What can hang from each mark:
q_235: q_439 q_558
q_101: q_640
q_439: q_91 q_167 q_259
q_91: q_439 q_951
q_675: q_157 q_167 q_765
q_167: q_439 q_675
q_776: q_439
q_640: q_101 q_259
q_259: q_640
q_126: q_558
q_892: q_951

Known rows, with every way that one mark hangs from another:
q_91{q_439{q_167{q_675{q_765}} q_259} q_951}:  .29  .17  .08  .18  .05 -.32  .10 -.04  .34  .23 -.08  .19 -.22  .17 -.13 -.02  .36 -.04  .10 -.01 -.28  .24  .20 -.21  .16 -.18  .08 -.07  .14 -.08 -.01 -.18  .07  .02  .00 -.02
q_259{q_640{q_101}}:  .14  .18  .12 -.04  .20 -.38 -.01 -.43  .25  .15  .21  .28 -.10 -.04  .08  .20  .34  .11  .02 -.20 -.16 -.28 -.06 -.25 -.07 -.12  .11  .05 -.23 -.18  .02 -.13  .16 -.07  .13 -.10
q_235{q_439{q_91 q_167 q_259} q_558}:  .04  .00  .16  .14  .13 -.45 -.07 -.29  .27  .01 -.03  .24 -.12  .19  .00  .00  .28 -.05  .48 -.31 -.42  .06  .23 -.11  .29  .01  .03 -.07 -.26 -.16  .04  .24 -.02  .04 -.06 -.05
q_91{q_439{q_167{q_675}} q_951}:  .24  .24  .06  .14  .05 -.32 -.04 -.15  .36  .28  .06  .25 -.28  .19 -.07  .04  .24  .14  .06 -.07 -.29  .01  .10 -.34  .00 -.20  .15 -.02  .03 -.13 -.06 -.09  .01  .02  .06 -.08
q_167{q_675}:  .06  .19  .01  .01  .05 -.32  .02 -.41  .34  .12  .18  .34 -.14  .07 -.09  .11  .36  .07  .14 -.09 -.03 -.29  .20 -.41 -.11 -.21  .00  .14 -.12 -.04 -.08 -.27  .04 -.04  .14 -.14
q_675{q_765}:  .14  .26  .06  .00 -.02 -.43  .11 -.34  .36  .04 -.02  .32 -.01  .00 -.08  .12  .56  .06  .06 -.12 -.12 -.13  .13 -.26  .00 -.20  .07  .15 -.11 -.18  .04 -.22  .22 -.18  .13 -.05
q_91{q_439{q_167{q_675{q_157}} q_259}}:  .13  .16  .14  .12  .00 -.37 -.03 -.27  .34  .07  .01  .20 -.47  .10 -.18  .02  .08 -.10  .26 -.04 -.14  .14  .02 -.45  .03 -.05  .00 -.07  .06 -.21 -.02 -.03  .06  .14  .01 -.15
q_167{q_439{q_91 q_259} q_675{q_157 q_765}}: -.01  .15  .16  .12  .09 -.29 -.06 -.20  .34 -.01  .04  .07 -.27 -.10 -.36  .02  .28 -.16  .35  .24  .05  .01  .14 -.24  .20 -.19 -.29  .01  .00  .01 -.03 -.07  .15  .06  .06 -.12
q_640{q_101 q_259}:  .16  .19 -.01 -.19  .15 -.49  .03 -.50  .34  .08  .04  .25 -.25 -.05  .05  .27  .39  .16  .16 -.22 -.17 -.08  .14 -.22 -.05  .11  .13  .23 -.29 -.30  .03 -.04  .05  .11  .07 -.07
q_167{q_439{q_91{q_951} q_259}}:  .10  .22  .05  .17  .12 -.23 -.06 -.09  .46  .16 -.07  .25 -.13 -.07 -.17  .05  .37  .16  .37 -.06 -.30  .08  .17 -.06  .23 -.11 -.04 -.06 -.15 -.14 -.02  .03 -.03  .13  .07 -.13
q_167{q_439}: -.01  .23  .08 -.07  .00 -.28 -.04 -.32  .32  .08  .16  .31 -.17  .03 -.12  .16  .34  .21  .18 -.12 -.03 -.23 -.08 -.25 -.06 -.17  .06  .10 -.15 -.26 -.06 -.04  .14  .01  .14 -.16
q_91{q_439{q_167 q_259{q_640}} q_951}:  .28  .18  .16  .25  .13 -.25  .02 -.03  .37  .27 -.04  .25 -.17  .13  .01  .05  .22  .12  .16 -.16 -.50  .19 -.04 -.15  .17 -.05  .17 -.21  .03 -.36  .04 -.03  .08  .08  .01 -.07
q_675{q_157 q_167{q_439{q_259{q_640}}} q_765}:  .17  .18  .29  .15  .03 -.24 -.03 -.27  .29  .12  .17  .07 -.20  .05 -.20  .11  .19 -.07  .11  .28 -.01  .05 -.20 -.20  .19 -.12 -.24 -.04  .12 -.38  .01 -.02  .26 -.02  .04 -.06
q_101{q_640}:  .13  .15  .10 -.12  .06 -.43  .10 -.33  .37  .11  .06  .53 -.07  .04 -.06  .18  .52  .14  .19 -.22 -.25 -.25  .15 -.33 -.14 -.10  .11  .00 -.17 -.19  .06 -.23  .20 -.07  .16 -.06
q_892{q_951}:  .03  .43  .07  .04  .02 -.33  .10 -.37  .43  .21 -.03  .29 -.02 -.04 -.09  .20  .53  .21  .08 -.17 -.27 -.20  .12 -.26 -.13 -.11  .06  .13 -.20 -.15  .11 -.21  .16 -.10  .06 -.12
q_439{q_91 q_167{q_675{q_157 q_765}}}:  .11  .14  .17  .16  .04 -.43 -.02 -.22  .37 -.01 -.01  .05 -.32 -.03 -.16  .03  .32 -.26  .08  .17  .03 -.08  .23 -.40  .09 -.22 -.21  .06 -.05 -.05 -.01 -.10  .17 -.11  .00  .01
q_167{q_439{q_259} q_675{q_157}}: -.04  .17  .11  .03  .01 -.25 -.07 -.38  .34  .10  .23  .23 -.32 -.01 -.28  .08  .17  .02  .32  .12  .04 -.09  .03 -.31  .03 -.14 -.16  .05  .02 -.13 -.07 -.09  .07  .17  .10 -.18
q_91{q_439{q_167 q_259} q_951}:  .27  .23  .07  .16  .02 -.35  .05 -.10  .42  .23 -.16  .30 -.25  .14 -.04  .01  .30  .12  .22 -.25 -.46  .25  .06 -.19  .13 -.03  .26 -.13 -.04 -.30  .03  .03  .03  .12  .00 -.08
q_439{q_259}:  .10  .19  .03  .05  .01 -.33  .10 -.34  .41  .07 -.02  .38 -.07  .02 -.09  .08  .47  .06  .27 -.25 -.22 -.02  .14 -.27  .02 -.02  .07  .05 -.17 -.22 -.01 -.15  .06  .08  .08 -.17
q_91{q_439{q_167}}:  .16  .21  .11  .04 -.04 -.42 -.01 -.26  .33  .05 -.04  .31 -.30  .14 -.01  .11  .28  .08  .15 -.25 -.24 -.02 -.05 -.34 -.04 -.09  .21 -.03 -.11 -.32 -.01  .00  .15 -.02  .04 -.11
q_675{q_157 q_167{q_439} q_765}:  .18  .31  .23  .02 -.10 -.34 -.03 -.37  .31  .08  .10  .11 -.29  .06 -.20  .10  .28  .03  .00  .27  .10 -.02 -.13 -.31  .06 -.19 -.15  .14  .04 -.34  .01  .03  .25 -.10  .07 -.06
q_776{q_439}:  .05  .36  .11  .04 -.07 -.29 -.08 -.45  .43  .04  .04  .31 -.24  .13  .01  .14  .34  .25  .08 -.24 -.11 -.13 -.01 -.32 -.05 -.12  .21  .07 -.13 -.23  .05 -.06  .24 -.07  .10 -.18
q_439{q_91{q_951} q_167{q_675} q_259{q_640}}:  .19  .06  .08  .36  .23 -.18 -.02 -.02  .41  .24  .08  .14 -.13  .04 -.04  .02  .27 -.12  .18  .06 -.32  .01  .27 -.19  .19 -.16 -.15 -.14 -.03 -.09 -.05 -.13 -.05  .08 -.02 -.03
q_259{q_640}:  .08  .20  .12  .09  .11 -.26  .04 -.33  .34  .11  .18  .32  .01  .04 -.02  .18  .39  .12  .09 -.15 -.19 -.28 -.01 -.30 -.02 -.16  .07  .02 -.16 -.25  .01 -.20  .15 -.09  .13 -.11
q_235{q_439}:  .04  .25  .11  .01  .03 -.39 -.07 -.47  .32  .07  .08  .32 -.14  .06  .00  .14  .37  .20  .24 -.25 -.20 -.15 -.02 -.24  .03 -.11  .16  .11 -.21 -.20 -.03 -.05  .13 -.02  .09 -.12
q_439{q_91{q_951}}:  .21  .31  .03  .17  .12 -.29 -.01 -.19  .48  .18 -.12  .26 -.05 -.04 -.06  .06  .48  .17  .20 -.12 -.29 -.08  .26 -.19  .11 -.17  .08  .07 -.24 -.12  .02 -.07  .02 -.05  .10 -.07
q_235{q_439 q_558}:  .05  .15  .15 -.05  .08 -.43 -.09 -.52  .25  .14  .16  .37  .02  .19 -.03  .10  .33  .24  .30 -.32 -.31 -.24  .08 -.19  .13 -.10  .18  .10 -.23 -.12  .03  .04  .07 -.08  .09 -.09
q_126{q_558}:  .04  .23  .08 -.06 -.02 -.43 -.05 -.34  .29 -.02  .01  .34 -.02  .13  .03  .08  .37  .30  .24 -.23 -.17 -.25  .09 -.43 -.04 -.19  .00  .09 -.20 -.06  .04 -.06  .17 -.14  .12 -.15
q_167{q_439{q_259{q_640{q_101}}} q_675{q_765}}:  .06  .04  .13 -.05  .23 -.27  .00 -.28  .17  .14  .35  .13 -.17 -.02 -.10  .13  .29 -.07  .09  .08  .02 -.17 -.03 -.12  .05 -.23 -.14 -.01  .03 -.02 -.05 -.18  .17  .01  .09 -.06
q_776{q_439{q_91{q_951} q_167 q_259{q_640}}}:  .19  .23  .20  .38  .15 -.18 -.12 -.05  .49  .18 -.09  .11 -.25  .08  .07  .03  .24  .07  .12 -.07 -.41  .17  .07 -.07  .28 -.08  .07 -.22 -.05 -.28  .07  .08  .12  .04 -.05 -.06

Rows:
 .12  .10  .07  .06 -.02 -.40  .11 -.27  .31  .08  .15  .21 -.21  .13 -.03  .07  .43 -.15 -.05  .04  .00 -.12  .20 -.35 -.03 -.23 -.04  .10  .01 -.10 -.05 -.24  .16 -.11  .05 -.01 -> q_439{q_167{q_675{q_765}}}
 .26  .26  .13  .22  .20 -.21  .03 -.11  .40  .26 -.05  .30  .00  .07 -.09  .09  .28  .25  .22 -.18 -.51  .10 -.02 -.16  .20 -.08  .17 -.15 -.01 -.25  .04 -.15  .11  .05  .10 -.12 -> q_91{q_439{q_259{q_640}} q_951}
 .18  .15  .11  .10  .32 -.20 -.13 -.10  .33  .22  .09  .13 -.17 -.13 -.06  .12  .28  .11  .24 -.03 -.29 -.01  .00  .06  .20 -.11 -.09 -.08 -.18 -.16 -.01  .08  .04  .12  .06 -.09 -> q_167{q_439{q_91{q_951} q_259{q_640{q_101}}}}
 .13 -.03  .11  .05  .19 -.33  .03 -.30  .22  .19  .29  .20 -.30  .04  .10  .11  .24 -.18  .06 -.09 -.13 -.13  .10 -.28 -.04 -.08 -.08 -.06 -.09 -.13 -.07 -.11  .04  .10  .00 -.07 -> q_439{q_167{q_675} q_259{q_640{q_101}}}
 .04  .06  .12  .01  .08 -.39 -.02 -.48  .24  .14  .08  .37  .02  .19 -.04  .03  .32  .17  .45 -.35 -.39 -.06  .14 -.15  .23  .00  .13  .03 -.20 -.11  .05  .06  .04  .04  .04 -.12 -> q_235{q_439{q_259} q_558}
 .07  .05  .02  .12 -.01 -.35  .09 -.28  .34  .11  .15  .29 -.29  .13 -.03  .04  .34 -.14  .19 -.10 -.14 -.03  .22 -.36 -.03 -.10 -.03  .00 -.05 -.13 -.07 -.16 -.02  .12 -.02 -.11 -> q_439{q_167{q_675} q_259}
 .20  .15  .19  .11 -.02 -.42  .06 -.23  .32  .03 -.06  .15 -.37  .10 -.21  .01  .20 -.16  .20  .04 -.15  .19  .04 -.38  .12 -.12 -.04 -.06  .15 -.17  .01 -.10  .18  .04  .01 -.08 -> q_91{q_439{q_167{q_675{q_157 q_765}} q_259}}
 .25  .10  .05  .27  .09 -.33  .08 -.01  .42  .16 -.10  .13 -.14  .03 -.09 -.05  .47 -.19  .15  .09 -.24  .16  .43 -.16  .23 -.20 -.15 -.01 -.01  .00  .00 -.16  .02 -.01 -.03  .01 -> q_439{q_91{q_951} q_167{q_675{q_765}} q_259}
-.04  .22  .13 -.04  .00 -.26 -.13 -.39  .30  .11  .30  .21 -.30  .00 -.26  .14  .14  .12  .17  .15  .08 -.27 -.04 -.40 -.06 -.21 -.14  .11 -.01 -.12 -.09 -.09  .13  .05  .15 -.16 -> q_167{q_439 q_675{q_157}}
 .27  .31  .19  .06 -.09 -.40  .06 -.43  .35  .09  .02  .13 -.20  .07 -.11  .07  .38 -.03 -.02  .16  .02 -.01  .02 -.41  .02 -.15 -.09  .16 -.01 -.32  .04 -.07  .22 -.15  .06 -.05 -> q_675{q_157 q_167 q_765}
 .06  .19  .11  .18  .13 -.18 -.14 -.16  .43  .23  .05  .11 -.29 -.10 -.30  .02  .19  .05  .36  .21 -.14  .06  .17 -.21  .20 -.16 -.20 -.01 -.01 -.02 -.06  .00 -.02  .17  .08 -.12 -> q_167{q_439{q_91{q_951} q_259} q_675{q_157}}
 .10  .29  .07  .10  .11 -.23 -.11 -.14  .43  .16 -.01  .22 -.16 -.07 -.16  .08  .36  .23  .23 -.02 -.20 -.12  .08 -.12  .12 -.19  .00  .06 -.20 -.15 -.02  .04  .05  .01  .14 -.10 -> q_167{q_439{q_91{q_951}}}
 .27  .25  .10  .21  .05 -.24  .00 -.08  .42  .17 -.12  .09 -.14  .02 -.15  .00  .43  .00  .18  .19 -.19  .23  .17 -.02  .28 -.17 -.18  .01 -.02 -.21  .01  .05  .04  .03 -.01 -.05 -> q_675{q_167{q_439{q_91{q_951} q_259}} q_765}
 .01  .19  .12  .11 -.09 -.29 -.13 -.37  .35  .11  .18  .23 -.42  .21  .04  .07  .20  .05 -.01 -.09 -.02 -.15  .08 -.42 -.09 -.22  .08  .06 -.02 -.13 -.02 -.06  .16 -.03  .04 -.14 -> q_776{q_439{q_167{q_675}}}
 .25  .31  .05  .15  .08 -.28  .04 -.18  .43  .22 -.16  .36 -.10  .07 -.13  .05  .36  .25  .27 -.20 -.44  .19  .09 -.18  .14 -.02  .24 -.05 -.06 -.22  .03 -.10  .04  .10  .09 -.15 -> q_91{q_439{q_259} q_951}
 .02 -.07  .13  .06  .07 -.41 -.06 -.39  .18  .16  .23  .27 -.18  .28 -.01  .03  .18 -.03  .37 -.19 -.32 -.06  .24 -.24  .16 -.07  .03 -.02 -.07 -.05 -.03  .06 -.06  .08 -.03 -.08 -> q_235{q_439{q_167{q_675} q_259} q_558}
 .17  .24  .21  .10 -.04 -.43  .01 -.25  .31  .07  .03  .12 -.39  .12 -.18  .04  .18 -.08  .06  .10 -.03  .02  .00 -.45  .04 -.21  .00  .01  .11 -.15  .00 -.10  .24 -.10  .05 -.05 -> q_91{q_439{q_167{q_675{q_157 q_765}}}}
 .17  .18  .10  .06  .01 -.44  .08 -.20  .26  .07  .02  .17 -.30  .17 -.10  .04  .29 -.08  .06 -.03 -.10 -.06  .07 -.36  .01 -.23  .08  .03  .06 -.11 -.02 -.20  .19 -.14  .05 -.06 -> q_91{q_439{q_167{q_675{q_765}}}}
 .01  .23  .19 -.04  .00 -.31 -.07 -.32  .29  .10  .24  .16 -.25 -.02 -.30  .10  .25  .04  .11  .24  .13 -.22 -.03 -.37  .01 -.29 -.14  .13  .08 -.06 -.04 -.16  .22 -.07  .14 -.09 -> q_167{q_439 q_675{q_157 q_765}}
 .23  .22  .07  .20  .07 -.37 -.03 -.11  .50  .18 -.08  .19 -.19  .02  .01  .04  .40  .05  .11 -.12 -.29  .02  .22 -.19  .10 -.15  .05  .01 -.19 -.22 -.03  .02  .03 -.03  .02 -.03 -> q_439{q_91{q_951} q_167}
 .05  .18  .01  .17  .16 -.18 -.10 -.10  .42  .21  .06  .20 -.18 -.05 -.23  .03  .29  .08  .36  .08 -.16  .01  .25 -.12  .18 -.18 -.13  .01 -.05  .00 -.09 -.05 -.06  .15  .06 -.14 -> q_167{q_439{q_91{q_951} q_259} q_675}
 .14  .20  .13  .14  .14 -.26  .02 -.22  .35  .08 -.01  .33 -.07  .05 -.10  .11  .26  .13  .32 -.24 -.36  .00 -.07 -.24  .11 -.05  .10 -.13 -.09 -.28  .01 -.14  .15  .02  .09 -.17 -> q_91{q_439{q_259{q_640}}}
 .10  .18  .08  .14  .03 -.26 -.06 -.23  .38  .01 -.01  .19 -.29  .01 -.11  .07  .28 -.06  .33  .03 -.10  .07  .07 -.16  .12 -.07 -.21  .01 -.15 -.29 -.05  .12  .00  .08 -.02 -.18 -> q_675{q_167{q_439{q_91 q_259}}}
 .30  .24  .09  .11  .03 -.35  .03 -.09  .35  .27 -.01  .18 -.21  .17 -.09  .02  .34  .02 -.05  .04 -.23  .07  .12 -.27  .07 -.29  .12  .00  .11 -.08 -.02 -.18  .12 -.12  .05  .01 -> q_91{q_439{q_167{q_675{q_765}}} q_951}
 .07  .14  .21  .23  .01 -.24 -.05 -.25  .39  .08  .07  .21 -.27  .16  .10  .09  .22  .03  .11 -.18 -.27  .03 -.10 -.22  .08 -.03  .12 -.18 -.02 -.37  .04 -.02  .21  .04 -.02 -.12 -> q_776{q_439{q_167 q_259{q_640}}}
 .30  .29  .12  .13  .04 -.25 -.06 -.11  .39  .19 -.05  .07 -.16  .02 -.13  .05  .41  .07  .05  .21 -.09  .06  .10 -.09  .19 -.26 -.13  .10 -.04 -.20  .01  .03  .11 -.14  .04 -.02 -> q_675{q_167{q_439{q_91{q_951}}} q_765}
 .03  .24  .21  .12 -.10 -.30 -.16 -.42  .37  .09  .15  .11 -.53  .15 -.04  .09  .09  .03  .00  .06  .06 -.09 -.03 -.51 -.07 -.17  .04  .04  .03 -.17  .00  .00  .20  .01  .05 -.14 -> q_776{q_439{q_167{q_675{q_157}}}}
 .24  .18  .04  .17  .09 -.30  .03 -.11  .36  .26 -.01  .25 -.30  .17 -.08  .01  .25  .03  .18 -.09 -.35  .20  .16 -.30  .09 -.11  .12 -.07  .06 -.16 -.05 -.11 -.03  .12  .01 -.10 -> q_91{q_439{q_167{q_675} q_259} q_951}
 .01  .12  .13  .06  .11 -.17 -.03 -.23  .32  .10  .21  .29 -.06  .01 -.12  .14  .27  .10  .29 -.09 -.19 -.13 -.12 -.15  .06 -.09 -.03 -.09 -.06 -.28 -.02 -.08  .13  .09  .11 -.16 -> q_167{q_439{q_259{q_640}}}
 .07  .03  .21  .22  .08 -.26 -.01 -.26  .33  .15  .24  .16 -.31  .05 -.09  .08  .16 -.19  .15  .07 -.13 -.04  .03 -.42  .05 -.09 -.13 -.10  .05 -.22 -.05 -.14  .09  .09  .01 -.06 -> q_439{q_167{q_675{q_157}} q_259{q_640}}
 .22  .24  .06  .21  .05 -.19 -.08 -.15  .42  .21 -.04  .14 -.23  .01 -.11  .02  .31  .06  .26  .10 -.22  .18  .15 -.08  .22 -.09 -.12  .01 -.10 -.27 -.02  .11 -.09  .12  .01 -.12 -> q_675{q_167{q_439{q_91{q_951} q_259}}}
 .17  .00  .13  .16  .26 -.38  .00 -.21  .29  .02  .04  .15 -.26 -.07  .11  .09  .31 -.17  .18 -.20 -.27 -.02  .08 -.15  .11  .01 -.09 -.10 -.27 -.24 -.01  .05  .07  .06 -.03 -.06 -> q_439{q_91 q_167 q_259{q_640{q_101}}}
 .21  .17  .08  .30  .24 -.19  .00 -.07  .46  .22 -.07  .24  .05 -.08 -.06  .08  .42  .10  .28 -.09 -.45  .02  .21 -.11  .26 -.09 -.01 -.11 -.14 -.17  .02 -.11  .03  .03  .06 -.06 -> q_439{q_91{q_951} q_259{q_640}}
 .06  .08  .10  .22  .05 -.36 -.04 -.25  .41  .03  .00  .15 -.40 -.02 -.15  .00  .22 -.25  .31  .06 -.09  .06  .23 -.41  .09 -.06 -.20 -.01 -.10 -.11 -.05  .01  .00  .11 -.02 -.11 -> q_439{q_91 q_167{q_675{q_157}} q_259}
 .05  .19  .11  .13 -.09 -.33 -.03 -.32  .42  .03 -.03  .24 -.38  .18  .08  .06  .30  .05  .15 -.24 -.20  .13  .03 -.26  .03 -.01  .16 -.08 -.06 -.32  .03  .04  .17  .09 -.01 -.16 -> q_776{q_439{q_167 q_259}}
 .12  .25  .18  .07 -.07 -.30 -.06 -.38  .36  .10  .12  .19 -.34  .04 -.17  .07  .19  .02  .24  .14  .01  .08 -.11 -.31  .06 -.01 -.13  .04 -.02 -.40 -.04  .13  .08  .14  .06 -.17 -> q_675{q_157 q_167{q_439{q_259}}}
 .09  .04  .06  .19  .07 -.39  .10 -.14  .37 -.03 -.05  .16 -.24  .01 -.10 -.04  .44 -.32  .21  .01 -.08  .06  .36 -.25  .15 -.15 -.17 -.01 -.05 -.04 -.02 -.15  .07 -.01 -.05 -.05 -> q_439{q_91 q_167{q_675{q_765}} q_259}
-.01  .16  .06  .02  .10 -.29 -.07 -.21  .31  .00  .09  .15 -.17 -.07 -.23  .08  .38 -.04  .21  .14  .07 -.21  .18 -.20  .07 -.32 -.18  .11 -.08  .05 -.07 -.15  .14 -.11  .10 -.09 -> q_167{q_439{q_91} q_675{q_765}}
 .00  .15  .15  .02 -.01 -.32 -.01 -.31  .32  .08  .16  .14 -.27 -.02 -.31  .05  .26 -.04  .26  .21  .09  .00  .04 -.30  .08 -.18 -.17  .05  .09 -.09 -.07 -.15  .20  .05  .10 -.10 -> q_167{q_439{q_259} q_675{q_157 q_765}}
-.06  .16  .02  .06  .12 -.26 -.14 -.24  .35  .03  .16  .23 -.22 -.05 -.20  .12  .27  .06  .30  .06  .02 -.28  .14 -.25  .00 -.25 -.17  .10 -.15  .02 -.10 -.07  .03 -.01  .10 -.15 -> q_167{q_439{q_91} q_675}
 .07  .16  .13  .15 -.06 -.33  .02 -.26  .37  .05  .04  .17 -.35  .19 -.02  .01  .32 -.12  .03 -.02 -.02  .09  .16 -.28  .06 -.16  .02 -.01  .12 -.12  .03 -.15  .21 -.02 -.02 -.09 -> q_776{q_439{q_167{q_675{q_765}} q_259}}
 .12  .11  .22  .22  .13 -.29 -.04 -.19  .29  .11  .13  .17 -.34  .12 -.14  .07  .03 -.11  .21  .02 -.21  .04 -.10 -.42  .09 -.09 -.05 -.17  .11 -.19 -.04 -.09  .13  .09  .00 -.12 -> q_91{q_439{q_167{q_675{q_157}} q_259{q_640}}}
 .12  .31  .18  .01 -.09 -.30 -.12 -.41  .32  .13  .18  .18 -.38  .07 -.14  .13  .16  .09  .10  .17  .08 -.06 -.17 -.37 -.03 -.13 -.10  .11 -.06 -.38 -.03  .12  .12  .01  .09 -.13 -> q_675{q_157 q_167{q_439}}
 .23  .31  .08  .13  .06 -.21 -.14 -.16  .42  .20  .02  .14 -.23  .05 -.08  .07  .32  .16  .14  .13 -.12  .00  .08 -.11  .15 -.20 -.11  .08 -.14 -.23 -.05  .13 -.02 -.01  .06 -.09 -> q_675{q_167{q_439{q_91{q_951}}}}
 .16  .12  .10  .01  .22 -.34  .04 -.38  .27  .14  .14  .28 -.10 -.05  .06  .16  .36  .04  .15 -.25 -.22 -.10  .02 -.20  .02 -.01  .04 -.01 -.21 -.26  .02 -.10  .10  .04  .07 -.12 -> q_439{q_259{q_640{q_101}}}
 .02  .21  .16  .06  .07 -.29 -.12 -.25  .34  .00  .11  .07 -.25 -.11 -.33  .07  .23 -.05  .21  .25  .13 -.17  .10 -.29  .12 -.28 -.28  .09 -.03  .02 -.04 -.09  .19 -.09  .12 -.08 -> q_167{q_439{q_91} q_675{q_157 q_765}}
 .14  .10  .16  .13 -.03 -.40  .11 -.27  .34  .07  .06  .15 -.31  .07 -.18 -.01  .32 -.25  .11  .11 -.03  .08  .18 -.38  .05 -.13 -.13  .02  .08 -.14  .01 -.16  .16  .05  .01 -.03 -> q_439{q_167{q_675{q_157 q_765}} q_259}
